Each row was made from one walk, in order. Every step used is in the known rows, and no mark comes twice. Write each row's walk.
Known rows
fali > dopu > vosen > rasu > mone: [ 0.06 -0.14  0.02 -0.19  0.03 -0.13  0.29  0.09 -0.01 -0.17 -0.13  0.21
 -0.04  0.44 -0.30 -0.12 -0.16  0.22  0.14 -0.31 -0.33 -0.07 -0.25  0.02
 -0.13 -0.09  0.02 -0.02  0.27 -0.20]
vosen > rasu > mone > fali: [ 0.28  0.16  0.24 -0.11  0.14  0.15  0.18 -0.03  0.08 -0.04 -0.02  0.28
 -0.17  0.52 -0.25  0.03  0.21  0.27 -0.09  0.00  0.09 -0.18 -0.29  0.00
 -0.03 -0.02  0.08 -0.11  0.15 -0.24]
ribor > fali > mone: [ 0.42  0.25 -0.11 -0.20  0.21  0.03 -0.06 -0.05 -0.14 -0.29  0.16  0.41
 -0.15  0.34  0.00  0.00 -0.07  0.02 -0.08 -0.10  0.16  0.14  0.07 -0.10
  0.28  0.01 -0.19 -0.07  0.05  0.26]
zagod > tano > dopu > vosen > fali > mone: [ 0.08  0.41 -0.18 -0.25  0.21 -0.17  0.11 -0.12 -0.21 -0.26  0.25  0.30
 -0.04  0.37 -0.07 -0.09 -0.16  0.25 -0.21 -0.21 -0.06  0.23 -0.25  0.30
  0.23 -0.09  0.01 -0.27 -0.14 -0.11]
fali > mone > dopu > tano: [ 0.05  0.19 -0.03 -0.32  0.29 -0.11 -0.15 -0.14 -0.15 -0.27  0.40  0.37
 -0.16  0.11 -0.24 -0.04 -0.20  0.12 -0.25 -0.02  0.04 -0.05 -0.35  0.30
 -0.08  0.02 -0.23 -0.05  0.30  0.05]
rasu > tano: [ 0.01 -0.06  0.07  0.00  0.02 -0.18  0.01 -0.07  0.01  0.05  0.11  0.16
 -0.27 -0.11  0.07 -0.19  0.10 -0.02 -0.13 -0.13 -0.09  0.16 -0.19  0.05
 -0.05  0.02 -0.06 -0.05  0.13  0.06]
zagod > tano > fali: [-0.04  0.17  0.00 -0.13  0.13 -0.17 -0.02 -0.12  0.08 -0.26  0.39  0.08
 -0.15 -0.07  0.03  0.24  0.13  0.13 -0.26 -0.33  0.04 -0.05 -0.19  0.10
  0.24  0.12  0.02  0.19 -0.08 -0.08]
rasu > mone > fali > tano > dopu: [ 0.33  0.17 -0.03 -0.06  0.16  0.18  0.03 -0.01 -0.24 -0.10  0.22  0.30
 -0.22  0.68 -0.14 -0.16  0.11  0.12 -0.49 -0.11  0.07  0.25 -0.36  0.37
  0.00  0.00 -0.25 -0.01  0.24 -0.20]
mone > fali > tano > difan > dete: [ 0.05  0.23 -0.01 -0.15  0.10  0.21  0.10  0.19 -0.31 -0.29  0.08  0.41
 -0.16  0.09 -0.02 -0.16  0.08  0.03 -0.28 -0.61  0.02  0.29 -0.15  0.52
  0.35 -0.10 -0.13  0.15  0.02 -0.17]
mone > fali: [ 0.14  0.15  0.00 -0.02 -0.03  0.06  0.08 -0.04  0.02 -0.05  0.09  0.06
 -0.05  0.24 -0.09  0.05  0.06  0.05 -0.15  0.11  0.05  0.06 -0.15  0.04
  0.17 -0.06  0.05  0.05  0.15 -0.20]
kuvim > tano > fali > dopu > vosen > rasu: [-0.03  0.01  0.02 -0.23 -0.03 -0.28  0.53 -0.04 -0.17 -0.45  0.13  0.29
 -0.29  0.33 -0.22  0.15 -0.19  0.00 -0.07 -0.51 -0.19 -0.08 -0.56  0.24
  0.14  0.05 -0.05  0.28  0.08 -0.25]
kuvim > tano: [ 0.00 -0.02  0.10  0.03  0.04  0.02  0.14 -0.05 -0.19 -0.02  0.06  0.12
 -0.31  0.03 -0.04 -0.06 -0.05 -0.01 -0.23 -0.06  0.04  0.07 -0.19  0.18
 -0.20  0.07 -0.15 -0.04 -0.10  0.01]
dopu > tano > fali > mone: [ 0.18  0.50 -0.08 -0.18  0.33 -0.12 -0.14 -0.10  0.00 -0.47  0.40  0.46
 -0.29  0.12 -0.06  0.20  0.05  0.05 -0.28 -0.21 -0.04 -0.13 -0.32  0.18
  0.20 -0.05  0.09  0.05  0.02 -0.05]
mone > fali > dopu: [ 0.03 -0.02 -0.16 -0.06 -0.09  0.04  0.12 -0.03 -0.06 -0.17  0.11  0.10
  0.03  0.40 -0.28  0.06 -0.12  0.04 -0.20 -0.06 -0.05  0.18 -0.14  0.11
  0.15 -0.04 -0.03  0.12  0.46 -0.13]
kuvim > tano > fali > dopu > vosen: [ 0.01 -0.01 -0.18 -0.15 -0.12 -0.23  0.37 -0.01 -0.12 -0.38  0.16  0.19
 -0.27  0.24 -0.11  0.06 -0.26 -0.14 -0.26 -0.37 -0.28  0.16 -0.46  0.18
  0.11  0.02 -0.11  0.29  0.12 -0.25]
mone > dopu > fali > tano: [ 0.15  0.08  0.26 -0.19 -0.03 -0.04  0.11  0.10 -0.10 -0.14  0.37  0.12
 -0.05  0.32 -0.14  0.03 -0.13 -0.12 -0.18 -0.17  0.21  0.10 -0.35  0.42
  0.04  0.10 -0.28  0.04  0.48  0.09]
difan > tano > fali > mone > dopu > vosen > rasu: [ 0.11  0.25 -0.12 -0.56  0.05 -0.24  0.25 -0.08  0.03 -0.57  0.28  0.49
 -0.09  0.08 -0.13 -0.01 -0.09  0.05 -0.17 -0.51 -0.10 -0.12 -0.67  0.33
  0.35  0.03 -0.24  0.18 -0.01 -0.25]
mone > fali > dopu > tano > difan > dete: [-0.17  0.29 -0.21 -0.14 -0.02 -0.01 -0.07  0.20 -0.31 -0.51  0.22  0.41
 -0.07  0.11 -0.29  0.05 -0.17  0.14 -0.23 -0.79 -0.26  0.16 -0.22  0.44
  0.19 -0.23  0.06  0.19  0.22 -0.28]
ribor > fali > mone > dopu > vosen > rasu > tano: [ 0.38  0.10  0.07 -0.57  0.17 -0.43  0.30 -0.17 -0.20 -0.36  0.30  0.62
 -0.33  0.36 -0.08 -0.24 -0.16  0.10  0.03 -0.34  0.02  0.09 -0.55  0.08
  0.33  0.06 -0.38  0.03  0.31  0.09]
ribor > fali: [ 0.32  0.16  0.02 -0.08 -0.03 -0.05 -0.05 -0.01 -0.09 -0.16  0.17  0.10
 -0.06  0.23  0.08  0.11 -0.04 -0.05  0.08 -0.18  0.13  0.05  0.02 -0.16
  0.20  0.01 -0.12  0.09  0.04  0.13]
ribor > fali > tano > difan: [ 0.33  0.18  0.19 -0.17  0.10  0.07 -0.01 -0.04 -0.42 -0.42  0.18  0.42
 -0.17  0.28  0.11 -0.14 -0.13 -0.19 -0.02 -0.56  0.16  0.21  0.00  0.26
  0.29  0.08 -0.45  0.18 -0.01  0.18]
rasu > tano > dopu > vosen > fali: [ 0.10  0.26 -0.04 -0.09 -0.17 -0.32  0.19 -0.03 -0.08 -0.02  0.12  0.13
 -0.10  0.26  0.10 -0.19 -0.06 -0.08 -0.04 -0.21 -0.16  0.26 -0.46  0.11
  0.12 -0.11  0.00 -0.17 -0.01 -0.19]
vosen > dopu > tano: [-0.08  0.27  0.02 -0.12  0.03 -0.07 -0.06  0.01 -0.15 -0.13  0.20  0.12
 -0.10  0.12 -0.14  0.13 -0.12 -0.02 -0.03 -0.20  0.07  0.22 -0.24  0.24
 -0.01 -0.11 -0.06 -0.06  0.07  0.12]
zagod > tano: [-0.13  0.00  0.08 -0.06  0.15 -0.13 -0.04 -0.11 -0.08 -0.07  0.25  0.01
 -0.12 -0.12 -0.04  0.01  0.04  0.24 -0.14 -0.21 -0.01  0.03 -0.03  0.17
  0.00  0.04  0.00  0.00 -0.03  0.01]
rasu > dopu > vosen > fali > mone: [ 0.19  0.15 -0.04 -0.33 -0.07  0.02  0.26 -0.14  0.00 -0.08 -0.16  0.35
 -0.09  0.48  0.04  0.09 -0.20 -0.12  0.03  0.14  0.11  0.31 -0.37  0.07
  0.11 -0.18 -0.16 -0.37  0.15  0.07]
dopu > fali: [ 0.11  0.22  0.09  0.06 -0.13 -0.02  0.04  0.19  0.08 -0.09  0.09  0.05
  0.04  0.17 -0.06  0.17 -0.05 -0.05  0.02 -0.07  0.01 -0.03 -0.05  0.05
  0.05 -0.07  0.16 -0.09  0.07  0.01]
vosen > rasu > tano > difan > dete: [-0.23  0.05  0.08 -0.21  0.09 -0.12  0.16  0.15 -0.19 -0.21 -0.08  0.49
 -0.22 -0.28  0.04 -0.20  0.13  0.13  0.03 -0.82 -0.11  0.03 -0.18  0.26
  0.15 -0.02 -0.03 -0.04 -0.21 -0.01]
ribor > fali > dopu > vosen > rasu > tano > zagod: [ 0.41 -0.16 -0.07 -0.26 -0.11 -0.33  0.25 -0.05 -0.35 -0.52  0.26  0.38
 -0.46  0.37 -0.16 -0.08 -0.20 -0.01 -0.05 -0.70 -0.27  0.23 -0.48  0.09
  0.08 -0.13 -0.26  0.24  0.22  0.01]
ribor > fali > dopu: [ 0.21  0.00 -0.13 -0.11 -0.09 -0.09 -0.02  0.01 -0.17 -0.28  0.19  0.13
  0.01  0.39 -0.11  0.13 -0.22 -0.06  0.03 -0.34  0.04  0.18  0.03 -0.10
  0.19  0.03 -0.21  0.17  0.34  0.19]

Which walk is each row?
[ 0.19  0.03  0.31 -0.23 -0.14 -0.04  0.30 -0.12 -0.15 -0.02  0.00  0.15
 -0.19  0.47  0.15  0.05 -0.12 -0.21  0.09 -0.10  0.15  0.33 -0.52  0.33
  0.06 -0.16 -0.26 -0.17  0.29  0.02] -> rasu > dopu > vosen > fali > tano
[ 0.35  0.19 -0.03 -0.11  0.10 -0.08 -0.04 -0.02 -0.48 -0.31  0.38  0.21
 -0.12  0.47  0.09 -0.02 -0.06 -0.06 -0.12 -0.42  0.19  0.25 -0.16  0.29
  0.26  0.05 -0.39  0.18  0.07  0.17] -> ribor > fali > tano > dopu
[ 0.01  0.01 -0.28 -0.18 -0.18 -0.25  0.23  0.05  0.08 -0.37  0.10  0.06
  0.05  0.21 -0.08  0.11 -0.19 -0.13 -0.03 -0.33 -0.32  0.09 -0.27 -0.01
  0.32 -0.06  0.04  0.34  0.23 -0.26] -> tano > fali > dopu > vosen
[-0.12  0.02 -0.21 -0.23 -0.02 -0.38  0.18 -0.06  0.00 -0.43  0.35  0.08
 -0.06  0.10 -0.11  0.14 -0.16  0.12 -0.18 -0.53 -0.32  0.12 -0.30  0.16
  0.32 -0.01  0.04  0.34  0.20 -0.24] -> zagod > tano > fali > dopu > vosen
[ 0.05  0.11  0.22 -0.27 -0.05  0.06  0.11  0.09 -0.23 -0.33  0.23  0.34
  0.04  0.27 -0.13 -0.07 -0.29 -0.24 -0.18 -0.39  0.17  0.13 -0.25  0.53
  0.09  0.14 -0.46  0.06  0.27  0.05] -> mone > dopu > fali > tano > difan
[ 0.16  0.22  0.22 -0.11  0.20 -0.06  0.04 -0.04 -0.10 -0.31  0.29  0.37
 -0.27  0.64 -0.49  0.12  0.00  0.37 -0.14 -0.34 -0.12 -0.20 -0.48  0.24
 -0.17 -0.11  0.11 -0.02  0.50 -0.27] -> vosen > rasu > mone > fali > dopu > tano
[ 0.13  0.36 -0.30 -0.09  0.08  0.03  0.01  0.15 -0.15 -0.29  0.14  0.37
  0.08  0.42 -0.14  0.08 -0.16  0.03 -0.22 -0.09  0.03  0.13 -0.07  0.25
  0.16 -0.04 -0.01 -0.22 -0.04  0.10] -> tano > dopu > fali > mone
[ 0.24  0.21 -0.08 -0.19  0.00 -0.09  0.31  0.04 -0.12 -0.18 -0.01  0.26
 -0.03  0.65 -0.23 -0.08 -0.01  0.29 -0.05 -0.13 -0.18 -0.07 -0.47  0.12
  0.09 -0.14  0.06 -0.02 -0.02 -0.52] -> tano > dopu > vosen > rasu > mone > fali
[ 0.07  0.25  0.18 -0.21  0.16  0.05  0.05 -0.05 -0.24 -0.49  0.15  0.60
 -0.19  0.58 -0.49  0.01 -0.15  0.26 -0.13 -0.55 -0.16 -0.16 -0.38  0.34
 -0.10 -0.07 -0.06  0.01  0.31 -0.30] -> vosen > rasu > mone > fali > dopu > tano > difan
[ 0.18 -0.15 -0.06  0.03  0.00  0.21  0.06 -0.08 -0.31 -0.17  0.11  0.15
 -0.52  0.03 -0.11 -0.03 -0.08 -0.08 -0.51 -0.09  0.00  0.17 -0.28  0.25
 -0.39  0.01 -0.30  0.02 -0.27  0.00] -> kuvim > tano > zagod
[-0.09  0.25  0.11 -0.07  0.07 -0.07 -0.17 -0.04 -0.25 -0.35  0.13  0.29
 -0.09 -0.11 -0.05 -0.06 -0.19 -0.02  0.01 -0.39 -0.16 -0.11 -0.10  0.29
 -0.06 -0.08 -0.04  0.05 -0.15 -0.11] -> dopu > tano > difan
[ 0.25  0.00 -0.19 -0.18 -0.19 -0.27  0.14  0.07 -0.18 -0.34  0.13  0.10
  0.03  0.38 -0.08  0.00 -0.35 -0.06  0.17 -0.39 -0.22  0.22 -0.08 -0.10
  0.28 -0.12 -0.10  0.24  0.31 -0.03] -> ribor > fali > dopu > vosen
[ 0.24 -0.17 -0.12 -0.50  0.16 -0.18  0.28 -0.19 -0.22 -0.35  0.21  0.56
 -0.47  0.14 -0.23 -0.31 -0.15  0.07 -0.34 -0.20 -0.17  0.14 -0.66  0.31
 -0.06 -0.02 -0.39 -0.01  0.12 -0.05] -> fali > mone > dopu > vosen > rasu > tano > zagod
[ 0.09  0.28 -0.02 -0.05 -0.14 -0.11  0.31 -0.02 -0.27 -0.08  0.07  0.10
 -0.15  0.40 -0.02 -0.06 -0.22 -0.08 -0.14 -0.13 -0.03  0.18 -0.45  0.23
 -0.04 -0.06 -0.09 -0.16 -0.24 -0.24] -> kuvim > tano > dopu > vosen > fali
[ 0.17  0.12  0.30 -0.27 -0.02  0.02  0.16  0.14  0.16 -0.06  0.10  0.23
  0.00  0.51 -0.31  0.16 -0.04  0.13 -0.02 -0.11  0.19 -0.27 -0.38  0.06
 -0.18  0.12 -0.11 -0.18  0.30 -0.04] -> vosen > rasu > mone > dopu > fali
[ 0.04  0.20 -0.02 -0.04  0.02 -0.13 -0.05 -0.05 -0.17 -0.33  0.38  0.15
 -0.14  0.36 -0.34  0.12 -0.15  0.14 -0.19 -0.23 -0.16  0.03 -0.34  0.29
  0.03 -0.15  0.09  0.15  0.51 -0.22] -> mone > fali > dopu > tano
[-0.12 -0.19  0.18 -0.24 -0.04 -0.03  0.22 -0.17 -0.11 -0.04 -0.12  0.18
 -0.06  0.22 -0.02  0.27 -0.03  0.03  0.20 -0.08  0.24 -0.06 -0.33  0.14
 -0.06  0.01 -0.23 -0.09  0.08  0.14] -> vosen > rasu > dopu
[ 0.09  0.12  0.12 -0.31  0.07  0.03  0.26 -0.02 -0.08 -0.26 -0.04  0.54
 -0.11  0.51 -0.14  0.33 -0.10  0.05  0.09 -0.07  0.28 -0.01 -0.33  0.26
  0.06 -0.06 -0.13 -0.33  0.16  0.29] -> vosen > rasu > dopu > fali > mone
[ 0.11  0.15  0.11 -0.29 -0.21 -0.12  0.23 -0.04  0.11  0.02  0.06 -0.07
  0.14  0.28 -0.06 -0.01 -0.22 -0.12  0.07  0.08  0.06  0.04 -0.40 -0.03
  0.10 -0.02 -0.11 -0.07  0.24 -0.21] -> mone > dopu > vosen > fali
[ 0.09 -0.11 -0.05 -0.13 -0.09  0.03 -0.19 -0.17 -0.28 -0.28  0.23  0.18
 -0.41  0.09 -0.05  0.29 -0.15 -0.09 -0.26 -0.15  0.01  0.14 -0.50  0.32
 -0.39 -0.21 -0.30  0.01  0.01  0.06] -> rasu > dopu > tano > zagod
[ 0.11  0.21 -0.01 -0.24  0.16 -0.22  0.26 -0.07 -0.19 -0.24  0.23  0.28
 -0.14  0.53 -0.26 -0.08  0.03  0.54 -0.18 -0.34 -0.19 -0.04 -0.50  0.29
  0.10 -0.09  0.07  0.00 -0.05 -0.50] -> zagod > tano > dopu > vosen > rasu > mone > fali
[ 0.16  0.28  0.15 -0.03  0.06  0.08  0.05 -0.04 -0.26 -0.07  0.23  0.10
 -0.04  0.49  0.02  0.00  0.02 -0.10 -0.16 -0.20  0.25  0.19 -0.27  0.38
  0.09  0.03 -0.19 -0.14  0.07  0.05] -> vosen > fali > tano > dopu
[ 0.18  0.11 -0.02  0.02  0.06  0.01 -0.25 -0.04 -0.23 -0.31  0.33  0.10
 -0.36 -0.04 -0.12  0.10 -0.05  0.03 -0.28 -0.22 -0.16 -0.04 -0.29  0.25
 -0.29 -0.19 -0.02  0.07 -0.11 -0.10] -> dopu > tano > zagod
[-0.06 -0.02 -0.18 -0.02 -0.01 -0.23  0.00 -0.06 -0.19 -0.02  0.17  0.17
 -0.14  0.02  0.06 -0.19  0.01  0.00 -0.21 -0.22 -0.09  0.23 -0.25  0.18
 -0.01  0.04 -0.17 -0.01 -0.01  0.02] -> rasu > tano > dopu
[ 0.12  0.17  0.27 -0.38 -0.09  0.00  0.27 -0.07 -0.21 -0.22  0.09  0.25
  0.03  0.32 -0.03 -0.26 -0.32 -0.27 -0.03 -0.31  0.08  0.20 -0.41  0.42
  0.18  0.05 -0.44  0.01  0.21 -0.16] -> mone > dopu > vosen > fali > tano > difan
[ 0.01  0.02  0.15 -0.15  0.00 -0.25  0.33  0.02 -0.08 -0.13 -0.09  0.07
  0.01  0.08 -0.05 -0.05 -0.06  0.14  0.33 -0.18 -0.20 -0.20 -0.23  0.07
  0.12 -0.11  0.16  0.05 -0.09 -0.24] -> dopu > vosen > rasu
[ 0.07  0.15  0.03 -0.06  0.03 -0.01  0.17 -0.08 -0.03 -0.20  0.19  0.20
 -0.36  0.08  0.02  0.17  0.04 -0.12 -0.35 -0.17  0.09 -0.01 -0.35  0.10
  0.04  0.15 -0.13  0.15 -0.14 -0.09] -> kuvim > tano > fali
[-0.03  0.03 -0.22 -0.05 -0.09 -0.20  0.28  0.01 -0.39 -0.15  0.06  0.11
 -0.17  0.16 -0.01 -0.18 -0.27  0.01 -0.17 -0.19 -0.22  0.20 -0.37  0.31
 -0.07 -0.05 -0.16  0.06 -0.27 -0.26] -> kuvim > tano > dopu > vosen
[ 0.20  0.41 -0.27 -0.19  0.05 -0.04  0.16 -0.01 -0.13 -0.19  0.01  0.29
  0.08  0.48 -0.04 -0.09 -0.19  0.00 -0.08  0.00 -0.06  0.19 -0.23  0.13
  0.23 -0.13  0.00 -0.27 -0.11 -0.12] -> tano > dopu > vosen > fali > mone
